Every row comes from one small tree of marks. Brackets hold a mark, then the marks that hang from it, in the order of their numbers. Every link used is in the known rows. Which tree was each row made from?
Known rows
[z_417 [z_683 z_923] z_841]: [-1.13 -1.34 -0.65 -0.25 -1.65  1.23 -5.47  1.07  1.26  0.31  0.52 -5.12
 -0.83 -5.37 -0.96]
[z_875 z_417]: [-0.32  1.52 -4.20 -5.75  3.14 -2.90 -4.55 -0.62 -2.91 -0.60  0.48 -3.52
 -1.66 -4.94  2.02]
[z_834 z_943]: [ 0.18  0.58 -5.76 -4.92  1.39 -1.51 -3.91 -1.08 -4.22 -1.62 -0.49 -3.88
  2.09 -5.63 -0.45]
[z_943 [z_214 z_182] [z_875 [z_417 z_683 z_841]]]: [ 0.16  1.25 -2.56  0.68 -3.04 -3.23 -4.77 -4.22  1.18 -1.37 -0.50 -3.79
  1.90 -2.35 -0.85]
[z_943 [z_214 z_182] [z_875 [z_417 [z_683 z_923] z_841]]]: [-0.03  0.46 -1.87  1.09 -2.37 -1.89 -4.72 -3.70  1.17 -0.78 -0.43 -3.69
  1.73 -2.28 -0.77]
[z_943 z_214 [z_875 [z_417 z_683 z_841] z_923]]: [ 1.91  0.92 -1.58 -2.18 -3.30 -2.09 -4.41 -1.44 -0.91 -1.68 -1.21 -5.59
  0.28 -2.32 -1.64]
[z_214 z_182 [z_417 z_683 z_841]]: [-2.59  0.85 -3.61  1.49  0.46 -2.73 -3.78 -2.36  3.01 -0.83 -0.17 -4.51
  0.60 -5.22  3.46]
[z_923 z_683]: [-2.02  1.47 -2.53 -3.88  3.20 -2.09 -3.56  1.16 -0.94 -1.73 -0.17 -4.37
 -1.16 -6.58 -1.33]
[z_834 [z_943 z_875]]: [ 0.83  0.99 -5.39 -4.66 -0.13 -1.57 -3.58 -2.68 -3.27 -2.20 -0.67 -3.12
  2.66 -4.85 -0.63]
[z_943 [z_214 [z_417 z_841]]]: [-1.17  0.03 -2.96 -1.38  0.72 -2.74 -2.80 -1.64 -0.47 -1.16 -2.81 -4.25
  1.09 -6.69 -1.34]
[z_214 z_182 [z_417 [z_683 z_923]]]: [-2.30  1.05 -4.52  0.69  4.59 -0.99 -3.74 -1.28  1.88 -0.73 -0.42 -3.29
  0.37 -5.42  3.08]
[z_683 [z_923 [z_875 z_417]]]: [-0.06  0.97 -2.00 -4.88  3.74  0.12 -3.74  1.14 -1.89  0.52  0.14 -3.85
 -1.76 -4.93  0.42]
[z_943 [z_214 z_182] [z_875 [z_417 z_683 z_841] z_923]]: [ 0.95  1.06 -1.70  0.19 -2.69 -2.55 -4.45 -3.05 -0.35 -1.60 -0.58 -5.17
  1.81 -1.69 -0.20]
[z_834 [z_943 z_214 [z_875 [z_417 z_841]]]]: [ 1.58  0.41 -4.66 -3.63 -2.71 -2.64 -3.73 -3.30 -2.95 -1.82 -1.16 -4.33
  2.79 -3.48 -1.15]
[z_943 z_214 [z_875 z_417 [z_923 z_683]]]: [ 1.16  1.98 -2.08 -3.99  0.69 -2.81 -3.19 -0.92 -2.26 -2.53 -1.53 -5.07
 -0.07 -3.16 -1.79]
[z_875 z_417 [z_923 z_683]]: [-0.12  1.68 -2.60 -6.25  3.95 -2.34 -3.68  2.07 -3.13 -1.48  0.55 -6.41
 -2.87 -4.11  2.34]

Write each row's tree
[ 0.28  1.24 -6.26 -1.55  0.39 -2.93 -2.56 -4.64 -1.67 -2.39 -2.24 -3.26
  4.48 -4.36 -0.24] -> [z_834 [z_943 [z_214 z_182 z_417] z_875]]
[ 0.13  0.98 -3.71 -3.95  2.61 -0.74 -5.66  1.08 -1.05 -0.20  0.93 -4.02
 -2.33 -4.13  1.24] -> [z_875 [z_417 [z_683 z_923]]]
[ 1.28  3.27 -3.46 -5.31  1.14 -2.96 -4.29  0.93 -0.79 -0.79  0.51 -4.85
 -2.27 -3.95 -0.08] -> [z_923 [z_875 [z_417 z_683]]]
[ 1.89  1.12 -5.82 -4.52 -0.62 -2.75 -3.71 -3.07 -3.69 -2.19 -1.31 -3.71
  2.76 -3.44 -1.41] -> [z_834 [z_943 z_214 [z_875 z_417]]]
[-0.71  0.53 -0.82 -4.96  0.79 -2.21 -3.76  1.78 -1.78 -0.89  0.86 -7.38
 -2.77 -4.03  2.93] -> [z_875 [z_417 z_841] [z_923 z_683]]
[-0.40 -0.26 -0.22 -0.80 -2.09  0.97 -4.89  1.51  1.79  0.48  0.39 -5.67
 -1.16 -5.02 -1.48] -> [z_417 [z_683 [z_923 z_875]] z_841]
[ 1.88  1.29 -4.70 -4.85 -0.20 -2.44 -3.17 -1.32 -3.79 -2.67 -1.15 -5.55
  1.97 -3.04 -1.26] -> [z_834 [z_943 z_214 [z_875 z_417 [z_923 z_683]]]]
[-0.59  2.42 -0.71 -4.93 -0.01 -3.41 -2.85  1.67  0.71 -0.76  0.70 -6.51
 -3.24 -4.70  0.54] -> [z_923 z_683 [z_875 [z_417 z_841]]]
[ 1.96  0.66 -4.86 -2.93 -3.53 -2.42 -4.32 -2.73 -1.93 -2.06 -0.84 -4.83
  2.45 -3.01 -1.61] -> [z_834 [z_943 z_214 [z_875 [z_417 z_683 z_841]]]]
[-0.39  0.20 -5.79 -0.29 -0.72 -2.53 -3.60 -2.70 -0.88 -1.63 -1.47 -5.07
  3.68 -4.67 -0.32] -> [z_834 [z_943 [z_214 z_182 [z_417 z_683 z_841]]]]
[-0.29  1.16 -0.81 -0.78 -1.31 -3.20 -3.21 -2.80 -0.51 -1.85 -0.67 -5.54
  1.49 -2.39  0.05] -> [z_943 [z_214 z_182] [z_875 [z_417 z_841] [z_923 z_683]]]
[ 1.63  0.71 -4.48 -1.72 -2.84 -2.23 -4.13 -3.19 -2.39 -2.02 -0.43 -5.63
  3.49 -1.86 -0.07] -> [z_834 [z_943 [z_214 z_182] [z_875 [z_417 z_683 z_841] z_923]]]
[ 0.91  2.26 -2.04 -4.21 -1.29 -2.73 -4.24  0.72  0.16 -0.23  0.78 -5.63
 -2.37 -3.84  0.43] -> [z_923 [z_875 [z_417 z_683 z_841]]]
[ 0.25  1.22 -2.30 -2.39  1.82  0.83 -4.82  2.07  0.16 -0.32  0.12 -4.26
 -1.27 -5.10 -2.22] -> [z_417 [z_683 [z_923 z_875]]]
[ 1.27  0.03 -4.41 -3.45 -2.10 -0.51 -4.60 -1.80 -1.35 -1.10  0.39 -4.42
  1.10 -3.19  0.94] -> [z_834 [z_943 [z_875 [z_417 [z_683 z_923] z_841]]]]
[ 1.01  0.61 -4.86 -0.43 -2.16 -2.09 -2.93 -3.33 -0.84 -2.46 -1.77 -5.52
  3.98 -3.34  0.09] -> [z_834 [z_943 [z_214 z_182 [z_417 z_683 z_841]] [z_875 z_923]]]
[ 0.35  0.75 -1.44 -0.87 -1.61 -2.77 -3.56 -3.81 -1.51 -1.34 -0.98 -4.60
  2.25 -2.31  0.55] -> [z_943 [z_214 z_182] [z_875 [z_417 z_841] z_923]]
[ 1.69  0.96 -5.67 -3.68  0.42 -1.94 -2.30 -2.40 -3.43 -2.66 -2.74 -4.68
  3.20 -4.43 -0.95] -> [z_834 [z_943 [z_214 z_417] [z_875 z_923]]]
[ 0.70  0.74 -2.02 -2.40 -2.50 -3.05 -3.78 -3.32 -0.84 -1.23 -1.38 -3.51
  0.90 -3.80 -1.62] -> [z_943 z_214 [z_875 [z_417 z_841]]]
[ 1.01  0.35 -1.76 -0.96 -2.82 -1.24 -4.75 -1.92  0.36 -0.95 -0.99 -3.99
  0.36 -3.14 -2.25] -> [z_943 z_214 [z_875 [z_417 [z_683 z_923] z_841]]]
[ 0.18  2.08 -2.11 -1.92  1.21 -3.31 -3.19 -2.59 -1.46 -2.24 -0.96 -4.73
  1.43 -2.40 -0.31] -> [z_943 [z_214 z_182] [z_875 z_417 [z_923 z_683]]]
